What can hang from each mark
K120: K842
K842: K120 K927
K254: K411 K561
K353: K754 K872
K927: K561 K842
K754: K353 K561
K480: K842
K872: K353 K561
K561: K254 K754 K872 K927

Known rows, with every way that one mark hangs from another
(K561 K872): [ -8.0 -15.3 -22.4   0.1  -7.5  -1.4  17.6 -15.1 -39.8 -13.8   2.9  -1.8
 -11.8   4.3 -13.0  -8.4  -8.8   3.5 -15.4  29.9  -5.9   2.3]
(K872 (K353 (K754 (K561 K254 (K927 K842))))): [ 18.6  -7.8  -4.3   8.3  -0.5   4.8   2.4   3.5  13.1  15.4  10.6  -1.5
 -14.8  -1.0   3.3   3.0  12.5   6.6  -9.8   7.5  -5.2  -5.2]
(K842 K120 (K927 (K561 (K254 K411)))): [ -0.7  12.7  14.0   2.3   5.3   3.7  -1.1   2.3  20.8 -11.2  -8.8  -0.2
  10.7   0.8   3.8   0.7 -25.2  -6.5   6.1 -26.2  15.8 -10.0]
(K120 (K842 (K927 K561))): [  9.4  -9.9  -5.6  -3.1  -5.6   4.1  21.2   4.1   1.8  -4.7  11.9   0.2
  18.3   2.2  -1.9   6.9  10.1  -6.7 -11.2 -14.4  -7.5  -4.6]
(K561 (K754 (K353 K872)) K927): [  4.2  -8.5  -7.3  -4.9   5.6  -3.8  -2.9 -14.7  -9.4 -17.6   0.0   5.1
  -7.4   2.2  -4.4  17.5   7.4  -1.3   6.8  16.8  -8.3   4.8]
(K561 K754 K927): [ -2.8   1.8 -11.8   3.0   4.5  -5.1 -13.4 -11.7 -32.4 -19.2   5.2  -0.9
  -6.7   6.5  -4.5  18.5   7.6  -2.3   5.1  29.3  -2.5   0.5]
(K480 (K842 K120 (K927 (K561 K872)))): [-10.0  -5.7  -7.0  -1.7   0.8  -3.8  15.8   0.3  13.8 -19.0  -9.5  -1.2
  12.5  -6.2  11.4  -8.5  -9.1  -9.3 -15.8 -22.3   8.3 -12.3]
(K842 K120 (K927 (K561 K254 K754 (K872 K353)))): [  3.1   2.3  20.9   2.2   4.9  -2.4 -18.8  -8.8  26.0 -28.4 -12.1  -0.3
 -17.2  -3.1  10.6  25.6 -19.8 -10.5  -5.1 -10.5  22.4  -1.8]
(K353 K872): [  4.6  -9.4 -25.0  -5.7   5.9  10.0  27.1 -15.3 -26.1   1.6   7.4   2.7
   4.6   4.9 -18.5 -28.8  -7.1   7.3 -10.7  29.4  -9.9   1.0]
(K842 (K927 (K561 K872))): [ -6.2  -9.8   2.9  -3.6  -4.4  -3.4  15.6  -6.9  -4.5 -14.6   4.9   4.0
   4.4   2.6 -11.5  -2.2 -18.6  -4.7   1.9 -27.3   2.1  -0.4]
(K254 K411 (K561 (K754 K353) (K927 (K842 K120)))): [ -8.9  25.8  13.4  -4.1   2.5  -0.5 -18.2  15.2  13.8   1.3  -1.3   1.9
  15.6   6.7  -7.0  10.0  41.2   1.9  21.4 -10.3   1.5  -3.8]
(K754 K353 (K561 K254)): [ 16.6 -15.6 -18.3   0.4 -30.0  -6.8  33.2  11.5  34.0  11.2   8.4   1.5
  11.8  -0.8   6.5   6.2 -26.3   3.4 -10.3 -26.9 -15.9  -7.5]
(K254 K411 (K561 (K927 K842))): [-16.5  26.5   9.3  -1.6   3.0   4.4  -0.3  20.2 -10.4  17.6   9.5   1.7
  28.4   9.2 -10.0 -16.9  31.3   7.1  16.4 -17.7  -5.9   1.8]
(K872 K353 (K561 (K254 K411) K927)): [ -2.2  10.8   7.1  16.0  -2.5  17.7 -18.8  12.0 -18.6  30.1  -1.8 -19.5
 -15.2   8.7  10.4   1.0   0.4   9.9  15.8  -2.1  -1.4  10.4]
(K120 (K842 K927)): [ 11.7 -13.9 -12.2   1.9  -2.6   6.8  23.6   4.4 -13.0  -7.2  13.6  -3.6
  12.8   1.4  10.0   5.3  20.6  -3.4 -12.5   5.0 -12.9  -8.2]
(K480 (K842 K927)): [ -3.0  -5.3 -18.8   2.6  -4.7   3.5  26.9   7.9  -4.3  -2.5   3.9  -3.4
  22.5  -2.6  21.1 -13.5   6.7  -1.2  -7.8  -8.5  -8.5 -16.8]
(K353 K754 (K872 (K561 K254))): [ 16.4 -11.7 -16.8  -6.0  20.6   9.1   0.2 -11.6 -50.6  20.6   2.6   2.8
  -8.9  -3.3 -22.8 -42.9  -3.9  10.8   1.1  35.7  -1.2  -2.2]
(K561 (K254 K411) K754 (K872 K353) (K927 (K842 K120))): [-14.5  21.3  29.7   7.8  11.3  -0.6 -46.7  -5.7  11.1  -4.4 -17.5  -4.3
 -26.1  -5.9  26.1  26.1  11.5  -5.8   2.0  39.1  15.4  17.8]
(K480 (K842 K120 (K927 (K561 K254 (K754 (K353 K872)))))): [  2.9   0.8   2.0  -7.3   3.1  -2.0   7.1   1.3  42.3 -11.1 -14.7   3.9
  18.3 -11.1  22.3  -0.2 -10.8 -10.0 -11.2 -23.0   8.4 -11.7]
(K842 K120 (K927 (K561 (K254 K411) K754 K872))): [ -6.1  11.9  19.3  -1.0   8.1  -4.1 -21.4  -7.1  11.6 -22.8 -14.3   1.0
  -3.1  -3.8   3.8  12.0 -22.4 -10.2   5.9  -7.2  22.4  -2.5]
(K480 (K842 K120 (K927 (K561 K254 (K754 K353) K872)))): [ -3.2  -2.3   3.9  -4.6  -4.2  -7.5   3.0   1.8  35.2 -19.0 -16.8   1.3
   9.8 -11.0  25.2  10.2 -10.9 -12.0 -13.3 -22.6  10.5 -11.7]
(K254 K411 (K561 K754 K872 (K927 K842))): [-23.1  25.9  16.2  -5.9   7.2  -5.9 -25.3   7.5 -20.8   2.7   3.6   2.8
  10.5   2.8  -9.7  -2.1  36.2   2.9  16.3   6.0   1.5  11.3]

Rows
[ 14.6   2.3  -1.0  10.6   5.5   8.4  -7.5   4.8  16.1  15.1   2.2  -4.9
 -16.3  -1.7   2.7  -0.4  15.0   7.0  -3.8  11.8   1.4  -8.0] => (K872 (K353 (K754 (K561 (K254 K411) (K927 (K842 K120))))))
[-10.7  10.9  -1.2   8.8   1.3   6.3 -12.1  10.6 -41.9  23.3  -0.1 -11.7
   3.0   7.3   0.9 -13.4 -12.7   5.3  20.5   0.3  -1.8   7.6] => (K872 (K561 (K254 K411) K927))
[ -9.8   1.6  15.8  -0.1   0.5  -2.7   3.0   9.5   1.5  -3.3   9.3   2.8
  -4.0   5.3   2.1   3.5  25.0   3.7 -10.0 -17.2  -4.2  12.1] => (K254 (K561 (K872 K353) (K927 K842)))
[ -2.6  10.1  11.8  -0.6  -4.3   4.3   5.0   5.4   9.8   6.3   2.0   2.5
  21.0   2.5   2.1  -4.7 -21.3  -1.9  12.0 -30.9   3.2  -3.3] => (K842 (K927 (K561 (K254 K411))))
[-18.7  18.5  17.3  -7.7  -0.7  -6.5 -19.7   9.8  -2.2   2.3  -0.2   4.3
   9.0   2.6  -7.3   6.2  38.3   2.8  18.5  -7.5  -2.8   9.3] => (K254 K411 (K561 (K754 K353) K872 (K927 K842)))
[ 18.1 -17.3 -14.7  -7.1 -17.4  -3.7  35.9   3.6  34.9  15.2   7.9   7.4
  13.4  -5.5   1.6 -10.6 -30.5   5.1 -12.1 -22.0 -16.1   1.1] => (K754 (K353 K872) (K561 K254))
[  1.6  -6.9  -5.6  -3.2  -1.7   9.4  12.5   1.2  -6.5  18.0  -3.7  -2.1
   2.6   2.8  -6.2 -14.3  -6.4   7.5  13.7  -8.0 -11.8   6.7] => (K754 (K353 (K872 (K561 (K254 K411) K927))))
[ 14.6 -11.3  -5.6  -7.5  22.6  -5.5   9.7  -6.2  -7.8  16.3  11.1  15.3
   4.8 -12.2  -9.4 -34.9  -8.2   3.9  -6.3  12.6  -5.8   2.4] => (K353 (K754 (K561 K254 (K927 K842))) K872)
[  8.3  -5.9  19.5   2.4  11.1   0.3  -7.5  -7.2  17.6 -22.2 -11.3   2.0
 -18.2  -5.2   5.8   8.4 -20.4  -6.2  -9.4 -17.7  19.6  -6.3] => (K842 K120 (K927 (K561 K254 (K872 (K353 K754)))))
[ 20.9 -11.5 -23.5   0.3  -1.0  -4.5  11.4  -1.4 -20.3  10.3  12.5   4.0
   0.5  -4.1 -10.7 -18.0  -9.9   7.7 -10.4  16.2  -6.0 -14.3] => (K353 (K754 (K561 K254)))
[ -8.0 -15.1  -3.4  -2.3  -1.9 -13.3 -10.4 -17.2 -23.1 -31.0  -4.6   2.0
 -23.7  -0.3  -0.9  30.5   4.2  -4.4   1.9  19.1  -5.0  10.2] => (K561 (K754 K353) K872 K927)
[ -1.3  19.5  12.3 -12.0  -4.3   0.5 -12.6  -3.3  58.9   8.6 -14.7   8.6
  13.6  -0.2 -16.7   5.5   0.0  -9.7   4.7   6.9  15.1   0.5] => (K927 (K561 (K254 K411) (K754 (K353 K872))) (K842 K120))
[-12.7  -2.9  -3.6  -6.7  -6.8  -6.8  12.0  -9.7  24.8 -13.2  -5.0   6.0
  -1.1   5.1 -32.0  -3.7  -6.2 -11.1 -15.1   3.7  12.7   1.3] => (K927 (K561 K872) (K842 K120))
[  8.5 -22.3 -19.3   1.8 -20.0 -10.6  33.4   7.5  19.4  -2.9  13.1   1.3
   5.9   3.1  -4.5   9.9 -13.3   1.9   0.0 -39.1 -19.8  -3.9] => (K754 K353 (K561 K927))
[-11.5 -12.3   3.0  -4.1  -3.4 -15.1  -8.8 -11.3  -0.4 -22.9  -3.0   5.5
 -18.7  -0.6  -1.7  29.0  19.5  -9.3   3.8  22.1  -3.8  10.4] => (K561 (K754 K353) K872 (K927 K842))
[-19.0  16.5  15.8   1.4   9.3  -8.2 -39.8 -10.6 -37.1  -5.7 -11.0  -0.1
  -9.8  -6.0  18.2  11.3 -11.6  -1.8   6.9  34.9   6.2  18.9] => (K561 (K254 K411) K754 K872 K927)
[ 14.0   4.6  -6.9  11.9  -0.4  21.9 -19.0   5.9 -29.4  37.0  -1.8 -17.4
 -22.4   5.3  -6.6 -12.7  15.2  16.0  12.3  24.2   0.9  -5.6] => (K872 (K353 K754) (K561 (K254 K411)))
[  4.6   8.2  10.9  12.5   9.0  15.6 -26.4  11.9 -14.9  36.9  -1.0 -12.5
 -20.0   3.4   0.5  -6.7  24.9   8.8  20.3  12.7   1.8   3.1] => (K872 (K353 K754) (K561 (K254 K411) (K927 K842)))
[  6.1 -10.7  -9.5   5.8 -18.4  -4.7  14.3   1.6   9.7   9.0   9.0  -3.9
  -9.8  -3.4   9.5  -0.2 -28.4   5.5 -22.7  -1.6  -6.0   7.0] => (K754 (K561 K254 (K872 K353)))
